Every row comes from one small tree of marks. Brackets hold a mark, then the marks that hang from it, in the order of their numbers. Every link used is in the known rows. Which tree was each row made from?
(in the rows, 128 means zero)
Known rows
(Z_626 (Z_517 Z_366) (Z_978 (Z_800 Z_356))): [112 107 153 168 116 132  96  39 163 146 113 103 126 134 129 140 145 115
 201 114 164 143 179 187 154  52 108 163 147 147  84 120 111 127 129 124
 114 106 129 130 107 123 179 115 131 143]
(Z_26 (Z_610 Z_432 (Z_626 (Z_978 Z_800)))): [102 108 103  96 103 108 114 108  98 163  90 151 108 139 147 144  36 103
 137  93 153 118 204 200 159  98 131 124 118 126 105 162  84 137 104 101
 126 122 203 122 117 139 192 128 206  94]
(Z_681 Z_356): [135 133 129 144 128 145 148 136 111 125 151 121 157 128 154 144 127 164
 134 119 139 135 144 129  86 117 119 127 130 135 136 149 136 119 149 157
 111 116 134 122 140 117 141 121 118 128]
(Z_532 (Z_432 (Z_610 (Z_626 Z_978)))): [109 136 148  98  99 122 144 142 169 109 164 142 148 123 133 171 102 152
  89 137 170 120 128 177  88  98 153 149 107 120 123 144 121 137 104  98
 120 111 196  97 161 102 137 141 151  78]
(Z_26 Z_610): [139 136 120 121 131 106 136 159 130 116 112 123 141 121 130 120  87 125
 122 105 135 110 156 117 124 112 119 136 120 113 150 112 127 128 129 126
 132 135 145 148 138 152 130 114 145 116]
(Z_432 (Z_610 Z_26 (Z_626 Z_978))): [144 121 120  90  98 121  98 145 132 165 167 121 150 141 146 156  81 125
 104 149 175 138 146 189 101 158 147 127  99 130 126 152 108 135  86 131
 132 113 187 108 140  77 168 114 186  98]
(Z_532 (Z_432 (Z_610 Z_26 (Z_626 Z_517)))): [160 103 116  93  57 143 149 178 162  92 180 116 146 122 196 167  94 179
  90  94 211 123 192 159  92 129 123 156  85 104 151 137 122 125  86 119
 186 120 187 113 152  59 143 127 121 100]
(Z_517 Z_626): [103 115 109 129  99 105  96 122 102 163 120 102 119 122 151 142 109 147
 147 133 128 121 139 147 132 136 132 146 134 106 121 107 134 110 136 116
 155 145 142 123 119 114 137 147 144 120]
(Z_432 (Z_610 Z_626)): [121 111  98 104 104 117 148 155 152 124 151 123 116 128 134 168  78 178
  97 130 164 128 146 166  94 127 139 123 108 112 149 128 120 110 111 146
 135 136 180  97 119 115 158 133 153 111]
(Z_610 Z_26 Z_432): [150 115 103  93 101 154 108 146  74 153 121 143 140 150 185 119  86 112
 118 125 160 136 178 143 146 166 103 111 108 164 118 164 134 120 101 118
 151 121 138 138 131  89 154  91 160 129]
(Z_532 (Z_432 Z_610)): [126 135 143 108 118 142 177 173 151  88 143 146 152 111 147 152  85 147
  87 131 173 115 145 118  98 110 120 140 118 123 164 109 134 116 113  97
 137 122 144 118 151 127 137 124 104 108]
(Z_532 (Z_432 (Z_610 Z_26 Z_626))): [140 132 123  82  72 145 173 194 156 122 156 135 148 136 180 167  62 174
  70 119 196 124 164 163  91 149 129 141  96 112 175 122 122 105  91 101
 161 109 186 115 143  77 143 119 135  94]
(Z_610 Z_26 Z_432 (Z_626 Z_978)): [139 114 112  82  85 142  75 118  84 165 142 147 135 165 172 133  96 115
 123 129 155 140 165 197 136 159 135 117  98 158  79 198 119 139  88 116
 131 111 186 113 141  65 155 111 209  99]
(Z_532 (Z_432 (Z_610 Z_26))): [151 136 141  98  97 150 163 193 137 116 145 141 168 120 183 148  68 136
  83 132 192 121 157 128 105 154 110 141 106 127 175 114 128 113  94  93
 157 109 141 134 155  95 144 104 116 108]
(Z_800 Z_356 (Z_978 Z_626)): [115 162 143 158 144 132  91 116 115 135 130 110 141 153  90 154 113 163
 152 127 166 118 143 168 118 152 163 124 139 170  88 132 139 103 157 117
  77  87 138 102  92 107 194 156  61 155]
(Z_610 Z_26 Z_626): [146 119 108  99  82 131 124 151 123 154 145 121 125 154 163 142 111 149
 112 116 151 141 150 173 118 166 134 128 105 119 140 143 115 118 102 133
 150 116 167 125 116  82 134 123 168 117]
(Z_517 Z_366): [119 129 143 136 129 119 147  94 149 140 121 120 121 148 124 121 141 118
 135 130 147 132 124 156 157  86 125 154 125 140 137 118 145 107 123 129
 135 132 133 145 107 144 122  99 152 126]
(Z_26 (Z_610 Z_432 (Z_626 Z_978))): [120 125 109  89 110 107  97 128  96 127 117 144 126 143 138 136  79 127
 125 103 141 113 175 183 128 101 132 126 100 136  90 182 117 145 110 116
 112 129 209 124 147 118 153 121 221  89]
(Z_532 Z_432): [124 149 152 120 112 143 157 149 138  94 131 144 146 124 144 137 130 140
 111 118 138 120 130 123 119 112 126 146 123 119 138 118 131 127 127  88
 137 115 132 131 155 124 107 135 100 107]
(Z_532 (Z_432 (Z_610 Z_626))): [113 127 122  96  87 135 186 175 171  92 150 137 131 120 152 179  82 184
  77 121 174 114 149 159  87 107 139 146 107 103 163 121 128 108 107 108
 141 122 187 101 139 108 138 141 130  97]
(Z_610 Z_26 Z_432 (Z_626 Z_517)): [164  85  79  94  60 145  92 132  99 127 151 123 116 150 206 139 102 156
 126  89 175 138 210 177 130 145 114 123  88 138  97 187 125 131  94 137
 177 132 183 120 128  48 153 119 180 121]
(Z_978 (Z_626 Z_517) (Z_800 Z_356)): [131 115 119 167 111 141  99  97 145 135  93 111 111 129 140 179  99 128
 179 110 178 132 203 161 138 110 117 137 141 127 106 109 120 108 148 147
 139 112 137 110  77 112 209 155  41 172]
(Z_366 (Z_517 Z_626)): [129 113 111 128  91 114 117 153  93 170  95 117 117 121 182 135 106 112
 154 107 117 121 133 184 137 124 126 155 130 107 106 101 138 116 147 128
 163 145 134 127 126  74 135 141 122 121]
(Z_517 (Z_626 Z_610 Z_978)): [ 89 122 140 124 106 107  35  85 113 154 133  96 144 128 149 131 147  71
 148 139 152 149 111 150 100 139 159 163 124 103  68 145 131 144 126 106
 142 127 171 122 142 115 158 147 155 110]
(Z_26 (Z_610 Z_432 Z_626)): [123 115  80  87 100 117 138 162 109 114 109 139 107 139 153 137  59 159
 109  85 147 112 196 164 122 106 114 125  98 127 127 158 123 119 117 129
 135 143 200 124 126 127 148 117 196 106]
(Z_26 (Z_610 Z_432)): [136 121 100 104 128 123 129 156  91 112  97 144 130 127 152 122  64 126
 118  98 151 107 192 128 136 113 102 123 112 142 124 150 134 125 117 114
 128 142 155 146 138 145 150 101 170 119]
(Z_800 (Z_356 Z_681) (Z_978 (Z_626 Z_610))): [107 181 152 126 149 157  72 124 118 137 158  92 155 132 113 160 118 135
 137 131 209 143 136 151 101 131 167 149 141 154  50 130 141 115 124 124
  86  72 175 112 135 121 193 135  39 173]
(Z_626 (Z_610 Z_26) Z_978): [138 131 157 111 121 141  55 110 122 145 154 120 179 147 157 107 144  46
 128 135 173 160 121 135 100 164 150 143 108 131  88 167 120 153  97 115
 134 102 159 142 155  99 154 112 149 116]

Write each row's tree
[150 145 139 119 112 141  76 131 136 148 130 121 159 154 164 135 114  57
 114 128 202 153 145 141 118 181 151 138  98 129 119 149 159 116 110 140
 164 111 172 139 107 102 175 120  83 143]
(Z_978 (Z_626 (Z_610 Z_26)))
[152  85 122 112  84 156  86  89 125 116 145 109 135 160 208 104 141  74
 136  92 227 166 196 150 139 111 102 158  86 156  89 182 156 124  82 137
 183 131 170 160 124  89 165  74 167 140]
(Z_626 (Z_517 Z_366) (Z_610 Z_26 Z_432))
[120 107 139 160 119 142  78  76 140 135 117 112 129 114 134 146 132 121
 191 114 149 139 182 159 126  94 111 143 149 131  74 132  91 144 134 119
 106 106 129 110 128 106 180 147 105 144]
(Z_626 Z_517 (Z_978 (Z_800 Z_356)))
[125 133 143 125 119 152  76  86 120 156 139 101 133  97 144 167 116 136
 188 126 162 139 178 155 142  66 105 153 162 129  56 117  80 158 110 124
 112  98 137 117 162 115 173 126  91 160]
(Z_626 Z_517 (Z_978 (Z_800 (Z_356 Z_681))))
[ 85 107 134 120 128 171  72  80 106 138  87 148 137 133 161 137  96  70
 160 124 176 161 184 156 111 118 113 126 142 153  59 167 106 128 125 102
  92  98 154 116 128 125 218 126 133 151]
(Z_626 (Z_610 Z_432) (Z_978 (Z_800 Z_356)))
[119  99 157 152 112 108  99  24 158 166 137 114 116 142 131 130 144  65
 185 116 171 139 162 185 183  55 129 165 135 136  91 134 109 144 103 117
 144 121 140 138 109 133 165 115 151 122]
(Z_626 (Z_517 Z_366) (Z_978 Z_800))
[128  96 140 144 115 116  84  61 129 153 134 123 124 124 133 134 128  76
 176 110 149 134 162 157 154  94 133 141 142 120  82 139  89 166 117 115
 143 114 136 123 127 116 173 149 119 124]
(Z_626 Z_517 (Z_978 Z_800))
[109 111 144 128 101 118  58 120 109 162 117 111 144 121 176 122 139  45
 159 110 142 152 114 184 107 121 152 170 120 105  55 142 142 147 133 121
 148 129 164 125 154  73 154 144 137 111]
(Z_366 (Z_517 (Z_626 Z_610 Z_978)))
[113  96 123 142  91 136  85  76 154 136 127 106 109 128 138 170 130 156
 181 101 152 143 183 194 116  94 129 141 137 115  76 143  83 138 129 128
 112 105 168  91 113  91 180 164 134 136]
(Z_610 (Z_626 Z_517 (Z_978 (Z_800 Z_356))))
[144  91  78 101  84 113 117 146 118  90 132 120 107 129 172 140  83 169
 128  65 165 112 222 160 123  86 109 135  89 119 106 174 123 135 107 139
 158 148 207 126 134 106 151 123 189 109]
(Z_26 (Z_610 Z_432 (Z_626 Z_517)))
[101 130 148 146 134 143 100  91 127 158  91 132 136 125 123 145 105 108
 173 139 131 139 153 161 131 112 116 126 158 140  98 119  91 125 141 107
  85  95 121 112 117 131 183 138 121 140]
(Z_626 (Z_978 (Z_800 Z_356)))
[ 84 111 129 132 103  94  77  71  98 212 105 113 112 128 142 151  90  85
 172 141 132 128 144 184 164 130 143 151 154 107  99 109 103 128 129  86
 144 123 141 113 114 122 177 159 150 110]
(Z_517 (Z_626 (Z_978 Z_800)))
[121 102 133  99 106 159  66  84  88 178 111 148 146 153 187 116  78  20
 136 119 192 165 184 163 146 168 125 119 120 147  81 182  99 144  84  93
 144  96 162 135 134 107 206 104 156 128]
(Z_626 (Z_610 Z_26 Z_432) (Z_978 Z_800))
[140  90  99  94  64 152  75 165  63 169  97 124 138 139 250 116  82  59
 136  89 178 151 181 182 127 164 107 149 103 127  83 152 151 118 114 122
 188 136 164 142 137  41 175 107 153 131]
(Z_366 (Z_517 (Z_626 (Z_610 Z_26 Z_432))))
[137 119 138  90 112 157  45 109  91 143 139 138 166 153 183 103 121  41
 123 132 186 161 151 141 120 165 133 128 103 156  70 203 132 151  90 107
 134 109 168 139 158  85 173  95 174 119]
(Z_626 (Z_610 Z_26 Z_432) Z_978)
[130  88 133 113 112 146  38  78 117  97 156 122 142 127 164 113 159  62
 145 106 180 154 165 133 104 102 133 138 102 144  30 214 140 176 103 126
 138 125 175 124 164  97 162 121 152 129]
(Z_626 Z_517 (Z_610 Z_432) Z_978)
[142 108  86  82  76 148 117 147  87 151 133 138 119 161 186 138  85 154
 107 107 160 139 183 181 135 168 116 113  98 151 115 174 121 113  97 127
 152 121 179 121 122  72 153 109 187 120]
(Z_610 Z_26 Z_432 Z_626)
[138  94 116 115  97 112  90 112 166 116 177 109 132 121 128 163 122 148
 126 123 176 131 154 177  91  97 151 142 101 112  90 162 116 158  97 148
 135 133 197  94 147  83 160 142 166 106]
(Z_432 (Z_610 (Z_626 Z_517 Z_978)))
[132  89  92 115  81 103 135 110 145 106 128 112  95 150 164 134  96 164
 136  65 181 117 219 189 151  47 107 160  85 137 118 162 145 115 107 144
 163 157 211 142 109 122 147  94 218 108]
(Z_26 (Z_610 Z_432 (Z_626 (Z_517 Z_366))))
[112  92 100 110  82 143  86 151  71 145  91 132 119 125 218 125  98  74
 141  90 160 146 163 173 118 129 122 150 112 120  72 148 153 119 133 126
 169 147 169 128 136  69 176 129 145 132]
(Z_366 (Z_517 (Z_626 (Z_610 Z_432))))
[ 62 110 134 145 107 132  46  78 118 172  90  97 130 119 155 152 109  84
 180 131 162 157 157 168 103 131 134 159 154 104  77 113 105 115 143  96
 114 108 156 111 113 124 206 156 128 139]
(Z_517 (Z_626 Z_610 (Z_978 (Z_800 Z_356))))
[107  99 112 100  72 131  77 104  89 177 115 103 130 162 217 118  97  83
 138 123 207 157 173 176 149 145 108 163 100 144 106 153 164  87  95 112
 186 135 177 155 107  95 173  80 201 124]
(Z_517 Z_366 (Z_626 (Z_610 Z_26 Z_432)))
[ 87 128 147 137 106  87  76  59 120 190 125  96 126 150 124 131 145 106
 166 156 141 129 116 195 160  88 140 176 132 128  95 125 145 116 124 107
 137 140 154 136 118 122 135 115 200  98]
(Z_517 Z_366 (Z_626 Z_978))
[161 106 153 125 102 142  29  93 135 123 175 100 171 135 175 110 168  48
 142 111 189 164 145 127  95 141 144 156  97 122  65 179 121 171  93 130
 161 110 162 137 167  74 156 116 139 123]
(Z_626 Z_517 (Z_610 Z_26) Z_978)
[159  81 103 102  86 165  66 125  99 106 152 116 144 138 213 113 128  81
 130  91 204 158 195 122 115 153 107 132  89 142  82 190 138 142  88 137
 179 129 163 140 140  73 171 100 131 142]
(Z_626 Z_517 (Z_610 Z_26 Z_432))
[127  85 106 125  87 108 145 108 192 118 171  97 105 140 142 159 118 175
 124 115 199 130 168 193 123  60 128 162  96 115 138 131 136 107  98 166
 164 150 193 116 104 105 152 111 170 117]
(Z_432 (Z_610 (Z_626 (Z_517 Z_366))))
[105  95 148 152 119 152  58  63 156 114 120 104 141 118 150 140 146  78
 182 100 180 162 174 143  91  96 125 150 138 114  60 143  95 151 128 123
 112  97 149 115 132 115 198 148  88 155]
(Z_626 Z_517 Z_610 (Z_978 (Z_800 Z_356)))
[ 89 119 154 140 134 157  79  81 145 137  98 124 145 126 137 137 122  66
 164 129 166 160 151 149  92 117 130 138 149 126  85 131 101 134 132 114
  91  91 146 116 120 138 195 146 108 149]
(Z_626 Z_610 (Z_978 (Z_800 Z_356)))
[149 111  98  92  89 132 141 177 142 151 150 120 136 136 169 159  65 162
  91 136 181 135 161 173 100 165 129 122  98 115 160 133 120 106  93 143
 157 126 182 116 119  85 165 116 167 114]
(Z_432 (Z_610 Z_26 Z_626))
[109 149 123 117 129 163 138 134 117 167 103 118 122 101 144 174  71 155
 157 133 153 135 169 146 145  98  93 133 171 130 115  85  88 110 120 123
 108 102 120 124 134 141 170 117  79 168]
(Z_978 (Z_800 (Z_356 Z_681)))
[133 111 114 109 101 157  82 115  95 174  89 151 129 160 193 144  45  40
 126 117 226 158 206 163 159 180 131 119 109 148 111 162 131 109  95 122
 177 109 173 134  83 109 230 117  90 149]
(Z_978 (Z_626 (Z_610 Z_26 Z_432)) Z_800)
[145 129 115 100 106 159  66 133 100 148 117 142 151 163 189 134  89  61
 109 124 214 155 181 145 127 180 135 123  91 155  97 180 162 112 106 135
 164 119 184 137 109  92 193 101 106 146]
(Z_978 (Z_626 (Z_610 Z_26 Z_432)))
[129 100 127 134 103 140  72  61 152 111 129 117 119 159 167 134 142  72
 144 108 232 150 185 166 147  77 132 163  89 161  69 182 181 116 110 158
 173 145 193 138  97 116 179  99 113 153]
(Z_978 (Z_626 (Z_517 Z_366) (Z_610 Z_432)))
[132  81  83 109  76 137 105 117 114 104 148 126  97 136 167 147 126 173
 134  91 156 131 191 170 126 102 120 129 100 133  83 186 126 134 107 149
 155 144 188 104 123  80 146 138 168 124]
(Z_610 Z_432 (Z_626 Z_517))
